What can hang from each mark
J_437: J_609
J_175: J_651 J_940
J_202: J_609 J_940
J_651: J_175
J_256: J_940
J_940: J_175 J_188 J_437 J_734
J_609: J_202 J_437
J_188: J_940
J_734: J_940

Every row comes from one small tree of marks. The marks that hang from a mark follow it in brackets, in the order of their numbers. Every link used is in the known rows. Which tree was each row made from?
Known rows
J_188[J_940[J_175[J_651] J_437]]: -6	6	15	-1	-8	-5	-41	-41	-80	-4	-21	25	33	-29	-5	-32	56	12	-40	-33	-42	12
J_734[J_940[J_175[J_651]]]: 34	-4	-6	2	-27	-4	-39	-47	-51	8	-1	6	33	-15	22	-24	45	3	-34	-10	-4	-28
J_940[J_175[J_651] J_188 J_437[J_609]]: -31	-16	13	9	-10	-60	2	-34	-48	-22	6	-2	-16	-31	-25	15	36	-1	-32	18	-8	-27
J_651[J_175[J_940[J_437[J_609] J_734]]]: 26	-47	-3	28	25	-16	-30	-7	16	13	39	-6	-24	-30	-7	-14	51	13	-45	-2	29	-18
J_256[J_940[J_437]]: -9	-1	27	29	-18	1	-16	-7	-55	19	-23	-1	2	-28	1	-26	27	1	6	-18	-12	10
J_256[J_940[J_188 J_437[J_609]]]: -15	-26	21	24	-1	-45	8	9	-50	-9	-4	-34	-23	-22	-19	26	25	5	11	5	25	-21
J_188[J_940[J_734]]: 9	-25	3	-15	30	-6	-26	12	-22	-9	12	15	45	-14	21	-10	30	17	-19	-37	-7	3
J_256[J_940[J_188 J_437]]: -24	-15	44	9	-18	-26	-15	-5	-72	13	-17	-23	9	-35	-12	-3	37	-3	21	-2	1	-9
J_175[J_651]: -7	4	-11	8	-14	-4	-11	-23	-4	-4	-17	7	1	-13	25	-7	6	12	-20	-25	-13	-15
J_256[J_940]: 17	5	13	9	-29	6	-11	0	-31	6	-18	-15	6	-3	14	-19	17	-1	13	-24	10	-10
J_734[J_940[J_188 J_437]]: -12	-36	19	9	16	-26	-29	-9	-60	17	5	-13	24	-31	-19	21	40	4	4	23	11	-9
J_609[J_202 J_437]: 24	-6	49	-19	31	12	7	-10	-43	38	-27	-12	50	-10	-7	45	17	11	17	-14	-13	1
J_609[J_202[J_940] J_437]: 35	-4	59	-27	25	28	-11	-17	-59	37	-39	-23	34	-2	-1	33	21	18	34	-33	-2	4
J_175[J_940]: 18	-1	-11	-16	-19	14	-21	-20	22	-1	-7	-18	20	14	8	2	12	8	1	-15	20	-5
J_256[J_940[J_175]]: 28	14	27	-4	-47	3	-12	-21	-57	5	-10	-9	18	-6	1	-38	37	-18	3	-12	4	-9
J_609[J_437]: 21	-18	25	-1	23	4	-7	10	-19	28	-10	-4	28	-17	-10	15	11	-4	6	0	-26	-6
J_256[J_940[J_188]]: -2	-7	26	-11	-27	-17	-11	2	-45	-2	-11	-37	13	-10	3	8	24	-6	30	-10	23	-28
J_202[J_609[J_437] J_940[J_175]]: 31	-10	43	-25	5	20	-16	-13	-29	4	5	-29	19	1	-15	-32	49	0	30	-9	-18	-20
J_651[J_175[J_940[J_437 J_734]]]: 16	-35	17	10	10	5	-51	-20	-5	33	23	6	9	-43	-1	-38	61	5	-32	-13	7	-4
J_651[J_175[J_940[J_188 J_437 J_734]]]: -3	-48	31	-9	12	-22	-54	-18	-21	25	29	-16	16	-50	-15	-15	73	0	-17	3	19	-21
J_188[J_940[J_175[J_651] J_437 J_734]]: -14	-18	23	2	6	-21	-49	-39	-76	3	-2	48	56	-53	14	-49	69	14	-56	-44	-49	8
J_175[J_651 J_940[J_188 J_437]]: -35	-16	5	-9	-20	-24	-39	-50	-23	1	-22	-15	24	-26	2	11	40	18	-8	-17	-5	-20
J_256[J_940[J_175 J_188 J_734]]: 1	-23	51	-22	-33	-38	-19	-13	-68	0	14	-7	44	-37	5	-33	61	-18	7	-8	6	-32
J_651[J_175[J_940[J_437[J_609]]]]: 33	-20	-13	23	9	2	-23	-9	11	6	20	-27	-44	-6	-22	6	35	11	-31	10	39	-13
J_437[J_609[J_202[J_940[J_175 J_734]]]]: 29	-12	39	-21	13	-13	13	-29	-40	-9	11	1	7	2	8	8	35	17	-8	-26	30	-9
J_940[J_175 J_437[J_609] J_734]: -13	-34	20	23	22	-48	11	-10	-22	-6	35	36	-1	-38	-19	-22	36	-3	-43	16	-15	0
J_734[J_940]: 28	-17	-8	8	8	7	-24	-5	-23	12	6	-9	21	0	11	5	17	7	-8	3	21	-12

Write each row's tree
-11	-23	23	2	-15	-38	-41	-53	-92	15	-3	0	36	-47	-9	-7	68	-2	-27	10	-12	-24 -> J_734[J_940[J_175[J_651] J_188 J_437]]
-34	-46	25	-14	8	-35	-34	-24	-11	8	11	-2	46	-40	-5	2	51	10	-4	-4	0	-7 -> J_175[J_940[J_188 J_437 J_734]]
-25	-10	16	8	9	15	-11	-12	-7	-8	-1	-17	-23	-4	-7	-32	27	22	24	-14	-8	7 -> J_202[J_609 J_940[J_437]]
-8	6	48	-5	13	19	-8	-35	-65	23	-36	-3	1	-7	-5	11	23	27	20	-24	3	30 -> J_609[J_202[J_940[J_437]]]
2	3	34	3	15	-21	34	-35	-53	0	-1	2	-4	-3	-30	28	29	11	-19	14	5	14 -> J_940[J_175 J_437[J_609[J_202]]]
-23	-29	66	-2	-22	-46	-22	-21	-93	14	8	9	42	-59	-10	-41	73	-19	1	-3	-14	-13 -> J_256[J_940[J_175 J_188 J_437 J_734]]
-25	-30	-1	17	-8	-13	-46	-49	2	14	-10	29	42	-44	33	-31	44	24	-38	-43	-25	-6 -> J_175[J_651 J_940[J_437 J_734]]
10	-37	18	11	16	-52	-10	-16	-67	-5	28	-18	4	-20	-38	27	51	-4	-19	42	28	-25 -> J_734[J_940[J_175 J_188 J_437[J_609]]]
-25	-43	2	37	41	-42	12	11	5	-3	27	27	-11	-32	-3	0	16	12	-31	4	-6	1 -> J_940[J_437[J_609] J_734]
-3	-4	34	-44	-18	-8	-11	-23	-22	-33	20	-45	-5	11	-20	-21	44	0	37	5	19	-32 -> J_202[J_609 J_940[J_175 J_188]]
16	-32	2	4	12	-24	-25	-9	-2	-2	27	-50	-39	-14	-37	33	45	6	-16	25	52	-31 -> J_651[J_175[J_940[J_188 J_437[J_609]]]]
-52	-45	37	1	25	-50	-10	-1	-31	9	20	18	26	-55	-13	-3	36	-1	-6	9	-19	-2 -> J_940[J_188 J_437 J_734]
-22	-24	40	-1	1	-6	-19	-29	-25	-5	27	16	11	-30	-4	-73	64	8	0	-11	-24	0 -> J_202[J_609 J_940[J_175 J_437 J_734]]
-25	-27	-14	5	-6	-44	-16	-36	2	-23	-7	-28	-7	-14	-2	40	27	26	-20	-8	20	-33 -> J_175[J_651 J_940[J_188 J_437[J_609]]]
-17	-34	-1	-25	-17	-32	-41	-40	10	-8	0	-11	50	-28	35	5	40	17	-14	-38	7	-43 -> J_175[J_651 J_940[J_188 J_734]]
14	-7	6	5	23	-21	-4	-6	-55	-21	11	6	-1	-3	-32	3	37	11	-36	1	0	11 -> J_188[J_940[J_175 J_437[J_609]]]
-15	4	18	-29	-32	-35	-16	-41	-44	-12	-4	-7	18	-21	-5	-3	36	-10	-11	3	-11	-35 -> J_940[J_175[J_651] J_188]
-19	-33	19	8	42	-13	-33	5	-47	6	6	33	44	-39	4	-22	42	20	-27	-31	-28	25 -> J_188[J_940[J_437 J_734]]
-27	-39	22	-28	17	-18	-12	0	7	-27	30	-29	9	-11	12	-16	38	17	34	-19	17	-34 -> J_202[J_609 J_940[J_188 J_734]]
15	-22	57	-45	6	-7	-19	-9	-42	-4	10	-51	24	-6	-27	-7	56	-5	45	4	-6	-37 -> J_202[J_609[J_437] J_940[J_175 J_188]]
3	-3	12	2	52	-8	12	-6	-56	-13	-13	-12	9	5	-14	55	21	42	-14	-24	19	21 -> J_188[J_940[J_437[J_609[J_202]]]]
11	-41	80	-42	39	-12	-14	-9	-70	34	-13	-21	64	-32	4	42	48	15	37	-32	-1	-18 -> J_609[J_202[J_940[J_188 J_734]] J_437]
-2	-48	-1	24	33	-47	-7	4	-40	-4	22	-26	-6	-19	-24	47	27	13	-8	33	36	-23 -> J_734[J_940[J_188 J_437[J_609]]]
11	-7	27	6	-50	-20	-31	-39	-54	10	-9	22	42	-42	43	-66	57	-5	-29	-46	-22	-30 -> J_256[J_940[J_175[J_651] J_734]]
-39	-41	13	-5	-7	-39	-46	-46	-14	5	-5	8	48	-50	21	-6	54	20	-20	-30	-14	-25 -> J_175[J_651 J_940[J_188 J_437 J_734]]
0	-16	38	8	-21	-50	7	-11	-75	-12	4	-27	-12	-24	-33	2	46	-11	-1	16	16	-22 -> J_256[J_940[J_175 J_188 J_437[J_609]]]
